Known rows, with every step that occurs
mido/pefu/tugu/gavup: [-18.9   9.7 -18.5   9.0  -5.9  11.0 -22.2 -43.2 -29.8  23.0  36.4 -38.8
 -38.8  14.4  37.5  12.6 -25.6   8.2  -5.8 -31.8]
bovuto/ropep: [ 45.3 -45.8  -4.6   7.6 -20.8  18.5  63.7   4.1 -35.9 -25.0  -8.1 -19.4
 -24.1  22.4 -33.0 -14.5 -39.2   1.1   4.6  18.2]
bovuto/ropep/gavup/temo/pefu/mido: [-23.9 -11.8 -40.4  71.8  48.6 -13.6  61.9  -2.4 -30.4  -7.4   7.9 -35.5
  31.3  -7.5  35.4   1.8 -27.3  22.3  -2.2 -38.5]
temo/pefu/mido/gavup/tugu: [ 35.9 -23.6  60.6  22.6   4.8 -39.3  40.5 -37.5 -59.4  17.1  31.8 -26.7
 -35.8  48.5  68.4  45.3 -41.9 -11.6 -20.9 -40.6]
tugu/pefu/mido/gavup/ropep: [ 15.8 -14.8  20.0 -21.3 -25.4 -23.2  41.0  40.5 -22.5  -2.1   1.2 -30.2
   0.8  -2.3   2.6  13.5 -36.3 -33.2 -46.2 -57.1]
temo/pefu/tugu/bovuto/ropep/gavup/mido: [ 40.5 -27.8   3.0  35.7   8.2   4.5  30.6  -0.8 -60.9 -18.6  23.8 -24.6
 -33.4  20.2  39.5 -56.2 -41.0  12.2   1.2 -42.7]
tugu/pefu/mido/gavup/temo: [-21.2  38.9   0.3  36.3  15.5 -27.8   6.9 -12.3 -54.1   9.3 -39.4 -45.2
  11.0  -0.9  64.4  -0.9  20.0  -7.9  28.7 -17.2]
mido/gavup: [ 17.6 -17.8  10.7 -15.4 -14.1   4.4   5.3 -30.3 -33.1   9.3   1.1 -22.6
 -53.0  10.8  40.8  20.9 -29.9  -0.5 -22.2 -19.5]
gavup/temo/pefu/tugu/bovuto/ropep: [ 47.7  19.9  16.4  27.2 -10.3  -1.7  26.1  -5.6 -31.7 -11.8 -38.2   5.8
 -29.4 -10.0 -17.9 -36.0 -27.8  38.6   9.8  15.2]
bovuto/ropep/gavup/temo: [-11.9  27.6 -27.0  19.8  17.2 -57.5  27.3   0.9 -47.7 -14.1 -24.4 -24.2
 -52.5  20.4  32.4 -19.8  42.2   0.7  30.0 -16.3]
tugu/bovuto/ropep/gavup/temo: [  0.9  40.5 -24.4  13.5   9.1 -53.3  14.0  -0.8 -45.8 -18.9 -32.7 -10.6
 -53.8   7.5  31.5 -24.5  45.7  10.5  33.7  -2.4]
tugu/bovuto/ropep/gavup/mido: [ 50.2 -41.9  -3.5  14.9  -4.7  10.2  32.5   2.6 -70.0 -38.0  20.0 -24.3
 -28.4  22.5  38.3 -55.5 -33.1  -3.5  14.4 -17.6]
gavup/ropep: [ 43.9 -23.7   3.7 -14.6 -29.2 -24.2   9.4  27.2 -21.4 -17.0  12.6 -11.0
 -27.4  40.1  -3.5  19.7 -23.1 -23.1 -28.0 -15.6]
tugu/bovuto/ropep/gavup: [ 14.6 -19.5 -30.7 -24.9 -19.6 -20.9  51.1   4.4 -23.3 -35.6  13.0   3.3
 -76.0   0.3  -9.0  -7.2  -2.5  10.8  -3.9  -6.0]
ropep/gavup/mido: [ 25.7 -48.0 -13.4  26.3   3.6   6.7  12.4 -12.5 -68.6 -28.7  43.4 -39.7
 -28.7  51.8  69.8 -25.7 -25.9 -12.7  14.1 -23.8]
gavup/mido/pefu/tugu/bovuto/ropep: [ 65.0 -21.2  25.1  14.2 -18.3  22.2  32.7   3.4 -44.6 -38.1 -19.1 -13.6
 -11.5   7.7 -24.6 -37.9 -47.3   6.8   6.1  23.5]
tugu/bovuto/ropep/gavup/temo/pefu: [ 18.4  39.0 -63.6  58.8  16.9 -31.1  10.9  15.3 -16.2  31.6 -34.4   1.8
 -50.5 -11.1   9.1 -20.7  26.5  47.0  13.4 -32.4]
mido/pefu/tugu/gavup/ropep: [ 12.7   6.1   5.0 -20.8 -20.0 -27.3  -3.7  19.1 -18.4   9.7  23.5 -24.7
 -37.2  13.5   2.4   4.9 -29.8 -16.9 -41.2 -60.8]
temo/pefu/mido/gavup/tugu/bovuto: [ 69.1  10.1  40.6   9.0 -19.6 -15.7 -10.7 -38.2 -44.7  -1.4   0.5  14.9
 -34.6  -0.7  53.4  23.9 -26.5  22.6   1.0  17.3]
mido/pefu/tugu/bovuto/ropep/gavup/temo: [ -9.0  44.1 -18.6  22.4  19.1 -59.8  13.2   4.2 -44.7 -20.7 -30.8 -23.5
 -48.9  17.8  22.8 -17.7  46.7  -2.2  26.0 -12.6]
temo/pefu: [ 31.2 -18.8 -61.8  64.5   0.3  15.8   2.2  -5.4  -8.6  36.6   6.7  -7.9
 -28.3  26.6   8.0  21.2 -20.0  37.5  -2.3 -10.2]
mido/pefu/tugu/gavup/ropep/bovuto: [ -8.3   2.1 -15.5 -72.6 -20.2 -25.0 -66.0   6.0  -6.7   3.8  26.4  17.2
   7.8   1.5  -1.9  22.4   4.4  -9.8 -30.7 -28.2]

Rows
[ 10.8 -18.5 -10.3 -68.5 -28.1 -23.5 -58.1   6.5  -9.2 -14.6  18.9  29.1
  13.5  17.9  -1.5  31.3   6.3  -9.2 -20.8   3.7] => gavup/ropep/bovuto
[ 52.6 -53.4 -52.2  22.2  -3.7  15.7  19.9  39.8 -51.1 -41.7   4.6 -51.3
  -8.5  39.7 -10.5 -16.1  -6.0 -42.4   8.9  -5.6] => tugu/bovuto/ropep/gavup/mido/pefu
[ 32.5 -28.1  75.8   7.5  -0.2 -40.5  38.2 -46.1 -67.0  -0.5  36.3 -30.6
 -34.1  56.9  74.4  48.9 -40.9 -23.6 -15.7 -25.8] => pefu/mido/gavup/tugu
[ 20.6 -20.2  29.6 -27.6  -9.9 -29.6  35.9  25.7 -24.7 -11.7   9.0 -23.8
 -11.5   2.3  15.0  14.9 -48.7 -26.1 -59.5 -61.9] => pefu/mido/gavup/ropep
[-24.2 -39.2  -8.3  43.1  -8.7  -7.3  62.1  -8.2 -47.5 -20.8  44.6 -54.0
  44.9  41.2  40.5  50.3 -18.1 -29.1  21.4   4.2] => ropep/gavup/tugu/pefu/mido
[ 62.3   2.5  23.4 -11.6 -34.4 -32.3 -17.5 -37.7 -45.3 -27.0  20.0  19.4
 -68.9  32.1  49.1  30.3   4.2  10.9  19.0  41.5] => ropep/gavup/tugu/bovuto
[-22.5  17.9   2.9   4.1  -6.3   8.5 -23.4 -66.8 -33.0  27.1  43.8 -23.5
 -48.3   8.6  60.6   5.5 -36.5  28.2  -2.5 -28.9] => pefu/tugu/gavup
[ 35.0   4.8   7.8  15.7 -11.7   1.5 -39.0 -28.2 -38.6 -35.3  14.8  -8.1
 -28.0  26.7  35.6   8.1 -16.3   7.9   7.3  29.9] => ropep/gavup/mido/pefu/tugu/bovuto
[  0.1 -31.5  19.0  39.7  17.4  -7.6  20.9 -10.9 -49.4 -25.7  34.4 -56.7
 -19.2  73.9  19.4   6.1 -36.1 -25.4 -14.9 -29.1] => bovuto/ropep/gavup/mido/pefu/tugu
[ 29.1  53.6  23.4  31.4  -4.7 -10.7 -48.9 -44.9 -25.8  11.1 -20.0  15.0
 -41.6  -7.5  47.7   3.0 -12.9  51.7   3.1  14.8] => mido/gavup/temo/pefu/tugu/bovuto
[ 69.5 -21.5   0.3  -4.6 -37.0  23.7  36.3  -0.6 -32.0 -35.0 -27.9   8.4
 -25.6  -8.9 -32.7 -26.4 -35.0  19.5  13.6  46.0] => tugu/bovuto/ropep
[ 70.1 -20.6  49.1  -7.9 -24.3  -2.1  61.9  -9.2 -48.4 -29.8 -16.6   0.2
 -22.8  -9.8  -7.3 -17.7 -49.7   6.5  -0.5  14.4] => pefu/mido/gavup/tugu/bovuto/ropep
[-18.5  40.5  25.9  67.1  32.5 -31.4 -14.4 -44.7 -28.1  38.3   1.4 -22.6
 -41.2  38.8  55.7  15.3 -18.7  36.5 -14.0 -43.5] => mido/gavup/temo/pefu/tugu
[-17.5 -43.2  -3.3  40.0 -11.5  -4.4  85.5   3.5 -48.2 -23.3  33.7 -55.0
  46.3  31.0  19.8  33.7 -25.7 -29.8  18.2  -1.5] => bovuto/ropep/gavup/tugu/pefu/mido
[ -8.6  14.7 -13.5 -60.0 -16.9 -25.0 -64.6  -1.9  -1.3  24.0  26.3  32.2
   0.4 -12.7   6.4  13.8  -2.3  18.7 -33.9 -42.8] => temo/pefu/tugu/gavup/ropep/bovuto
[ 37.4 -31.9  16.7  18.6   2.4   4.0  29.7  -8.7 -69.4 -34.5  28.3 -28.8
 -30.7  29.8  46.6 -53.2 -41.5  -0.5   7.1 -27.3] => pefu/tugu/bovuto/ropep/gavup/mido
[ 36.2 -34.7  36.6  -3.1 -13.6 -62.3  64.3 -16.5 -58.6 -14.7  42.2 -16.5
 -85.2  74.7  27.9  30.5  -5.6 -21.8  -1.0 -20.1] => bovuto/ropep/gavup/tugu
[ -3.2  -9.4  -6.8 -62.3  -8.7 -26.8 -38.0  12.8  -3.7   6.0  11.8  24.3
  22.6 -18.2   5.7  23.5 -11.6   0.9 -46.4 -44.1] => temo/pefu/mido/gavup/ropep/bovuto
[ 36.7 -53.2  -6.1  20.3   1.9   8.1  44.6   4.8 -69.7 -32.8  30.7 -38.1
 -27.5  37.5  38.7 -50.2 -36.0 -13.0  11.0 -32.6] => bovuto/ropep/gavup/mido
[ 81.7   0.9  36.2   2.1 -38.6 -13.5 -31.7 -45.4 -50.5 -24.5   8.1  18.5
 -45.3  37.6  46.2  31.0  -9.7  12.3  27.3  64.0] => gavup/tugu/bovuto
[ 22.1 -14.9  16.4 -12.6  -2.8 -29.3  37.0  33.3 -15.4   6.5   4.4 -19.1
 -14.5  -8.6   9.0  10.4 -48.7 -13.3 -64.0 -76.7] => temo/pefu/mido/gavup/ropep
[ -1.5  29.7 -71.5  68.4  26.2 -34.1   1.3   2.8 -18.0  40.6 -15.0 -11.6
 -48.5  14.7  29.8   1.2  32.0  37.5  11.9 -40.2] => ropep/gavup/temo/pefu
[-21.8  34.0 -35.5  25.0  20.2 -58.8  -6.1 -16.0 -46.6 -11.3  -9.8 -23.8
 -52.9  36.1  62.0   3.7  53.9   1.2  34.2  -6.6] => ropep/gavup/temo
